Known rows, with every step that occurs
Y-F-S-Q-R-C: 1.123  0.307  -2.353  -0.808  1.501  0.938  0.353  -1.500  2.266  0.483  3.009  0.261  1.066  0.167  -2.100  -3.379  2.320  -1.118  1.478
Q-R-C-Y-F-S: 1.126  -0.424  3.100  -2.219  -0.175  0.760  0.218  -0.675  2.793  1.210  -1.709  0.003  -1.925  -1.129  -3.395  2.561  -1.181  1.943  1.472
R-Q-S: -0.553  2.024  3.726  1.138  6.884  0.221  -2.193  -0.139  0.650  -3.067  -1.327  2.767  -0.018  2.780  3.801  -2.554  2.587  -2.526  4.925
S-Q: 0.066  5.284  0.531  2.547  -0.158  -0.057  -2.166  -0.785  1.431  0.255  -0.267  0.315  -0.458  0.828  -0.373  -3.987  2.227  -0.480  -2.888
F-S-Q-R-C-Y: 0.668  -3.699  0.973  -0.193  -0.577  0.323  0.977  -0.722  -0.761  2.438  4.076  -0.380  -0.642  -1.279  -1.323  -0.104  2.030  -0.836  -1.018
C-R-K-Y-F-S: 0.736  -0.123  0.368  -1.852  0.499  0.428  -0.714  2.471  2.349  -0.196  -3.421  1.524  -1.019  0.812  -2.399  5.246  -2.890  1.848  1.055
S-Q-R-C-Y-K: -0.323  0.345  4.098  -0.476  -2.665  -0.859  2.165  -1.024  -2.096  1.767  1.296  -2.103  -0.088  -1.785  0.750  -1.538  1.060  2.691  -0.857
C-Y-K: -0.778  0.486  5.723  -0.219  -2.919  -1.062  1.728  -0.785  -2.686  1.457  -1.453  -1.969  -1.426  -1.674  0.731  1.557  -1.079  3.774  -1.056
F-S: 0.744  1.322  -1.391  -0.147  3.426  0.472  -0.067  1.661  1.981  1.157  -3.021  1.096  -2.529  -0.123  -2.493  2.337  -0.954  -0.250  -0.124
S-Q-R-K-Y-F: -0.495  -0.342  1.630  -0.492  -3.196  -0.018  -2.185  -0.551  1.752  -1.768  0.078  0.280  1.388  1.070  -0.357  3.068  -1.928  1.736  1.878
F-S-Q: 0.719  5.896  -0.144  1.540  0.989  0.118  -1.829  0.779  3.023  1.175  -1.605  0.576  -1.338  0.313  -1.205  -2.980  2.089  -0.647  -2.570
S-Q-R-K-Y: -0.964  -4.470  -6.213  1.307  0.411  -0.602  -0.729  3.587  -1.759  -0.682  3.908  1.126  1.905  1.170  1.846  3.428  -0.420  -2.610  0.569
K-R-C-Y: 0.119  -5.296  1.076  0.093  -1.434  0.510  0.861  -2.134  -1.243  1.544  2.374  -0.575  0.417  0.216  -0.364  1.991  -0.034  -2.032  -2.246
C-R-K-Y: -0.663  -5.445  -4.835  0.649  1.113  -0.371  -0.300  4.581  -2.964  -1.023  1.781  2.406  1.448  2.250  0.921  6.096  -1.898  -1.365  -0.638
C-Y: -0.336  -3.052  3.692  0.990  -1.624  -0.117  -0.077  -1.173  -2.088  1.568  0.899  -0.395  -1.986  -0.853  -0.970  3.125  -0.467  0.783  -2.110
C-Y-K-R-Q: -1.226  1.507  0.534  1.082  0.281  -0.337  0.590  -1.674  -3.370  -0.579  -1.305  -0.881  2.392  0.946  3.565  1.279  -0.477  -3.098  0.989
F-S-Q-R: 0.293  1.978  -6.450  0.670  1.732  -0.202  0.894  0.725  0.098  0.455  1.152  -0.591  -1.123  -2.129  -0.684  -6.333  1.731  -0.905  -1.184
K-Y-F-S-Q-R-C: 0.841  -1.038  -3.720  -0.859  2.354  0.786  0.691  -0.804  2.513  0.695  3.514  0.684  1.472  0.863  -1.965  -2.152  1.890  -2.125  1.821
Y-F-S-Q-R: 0.369  2.684  -4.429  0.095  0.360  -0.081  0.484  -0.184  0.998  -0.013  0.281  -0.863  -1.029  -1.989  -1.071  -5.933  1.144  0.372  -0.496
Y-F-S-Q-R-K: 0.273  -0.273  -0.711  0.571  -4.068  -0.178  -1.899  2.440  -1.512  -1.938  2.175  -0.460  0.853  -1.969  1.623  -0.042  0.807  1.695  0.487
K-Y-F-S: 0.498  1.016  0.823  -1.609  1.859  0.511  -0.712  0.718  4.189  0.600  -3.863  1.154  -1.589  0.983  -3.172  4.726  -2.917  0.739  1.743

Rows
0.069  1.461  -5.805  -0.067  1.215  -0.213  0.692  0.438  1.233  0.264  0.842  -0.493  -0.502  -1.296  -0.998  -4.667  0.745  -0.619  -0.062 -> K-Y-F-S-Q-R
-1.008  -0.972  -2.196  -0.047  -2.769  -0.661  2.331  -1.570  -2.149  -0.052  -2.971  -2.547  0.475  -0.871  2.520  -1.276  -2.844  -0.504  -4.305 -> C-Y-K-R
-0.973  0.741  -4.441  0.125  -1.131  -0.510  2.099  -1.342  -1.195  -0.881  -3.964  -2.086  0.852  -0.127  2.316  -2.362  -2.942  -0.914  -3.629 -> Y-K-R
0.436  -0.048  6.701  -1.138  -4.421  0.563  -1.094  -4.172  1.845  0.062  0.657  -0.830  -0.041  -0.332  -2.265  0.286  -0.067  3.016  0.710 -> S-Q-R-C-Y-F
-0.958  0.880  3.316  0.461  4.385  -0.258  -0.733  -0.667  -0.365  -2.774  -2.136  0.983  0.794  1.889  5.705  -3.444  1.495  -2.677  2.961 -> C-Y-K-R-Q-S
0.488  -0.543  -0.700  -1.775  0.432  0.310  -0.615  1.871  2.786  -0.085  -2.144  0.732  -0.845  -0.058  -2.099  4.487  -2.516  1.089  2.328 -> Q-R-K-Y-F-S
0.185  -1.290  -2.896  -0.593  0.777  0.588  1.674  -1.953  0.369  -0.073  0.261  -0.452  2.384  1.469  0.542  -1.009  -0.460  -2.403  -0.907 -> Y-K-R-C
-0.265  -3.633  -3.033  1.102  -2.622  -0.276  -0.803  2.680  -4.075  -2.136  3.382  -0.074  0.778  -1.804  2.092  1.647  -0.026  0.794  0.736 -> Q-R-K
-0.387  -1.341  3.844  -1.036  -2.162  -0.782  2.707  -1.022  -2.667  1.653  0.994  -1.949  -0.388  -1.873  0.440  0.150  -0.028  2.841  -0.042 -> Q-R-C-Y-K
-0.311  1.816  -0.409  1.260  3.841  0.264  -0.043  0.615  -4.201  -1.097  -0.795  2.244  1.092  1.941  0.588  1.138  0.696  -1.525  1.287 -> C-R-Q
-0.262  1.449  2.328  0.597  7.236  0.193  -1.204  0.880  -0.749  -3.363  -1.992  3.311  -0.044  2.666  3.581  -3.726  2.218  -1.609  3.427 -> C-R-Q-S
0.429  -2.543  -4.533  0.079  1.815  1.136  0.759  -2.109  0.881  -0.247  1.194  0.419  2.136  2.154  -0.340  -0.677  -0.122  -3.996  -1.126 -> K-R-C
0.610  4.818  1.930  0.608  -1.528  0.078  -2.978  1.304  3.823  0.157  -1.407  0.588  -0.006  0.960  -0.658  -0.018  0.899  0.500  -1.059 -> R-K-Y-F-S-Q
-0.345  -0.488  5.868  -0.694  -2.265  -0.632  1.901  -1.114  -2.033  1.650  0.165  -1.535  -0.440  -0.975  0.366  1.715  -0.153  2.943  -0.272 -> R-C-Y-K
0.366  1.403  -2.916  -0.021  -0.666  -0.170  0.585  -0.415  0.469  0.625  0.963  -1.281  -1.280  -2.616  -1.061  -5.181  1.268  0.703  -0.960 -> C-Y-F-S-Q-R
-1.069  -6.087  -6.492  0.835  1.021  -0.516  -0.130  3.633  -2.336  -0.851  3.662  1.191  1.560  1.104  1.556  5.189  -1.541  -2.487  1.305 -> Q-R-K-Y
0.799  4.453  1.085  0.210  -1.196  0.037  -2.197  1.994  2.741  -0.048  -1.860  1.000  -0.118  0.850  -1.015  -0.903  0.816  0.986  -2.011 -> C-R-K-Y-F-S-Q
-0.075  0.009  8.524  -0.750  -4.566  0.375  -1.555  -3.916  1.301  -0.226  -2.140  -0.633  -1.448  -0.310  -2.385  3.296  -2.245  4.179  0.420 -> C-Y-F
-0.013  0.642  4.040  -1.063  -2.063  -0.776  2.302  -0.199  -1.299  2.157  0.634  -2.039  -0.491  -2.012  0.326  -1.077  0.936  2.624  -0.620 -> F-S-Q-R-C-Y-K
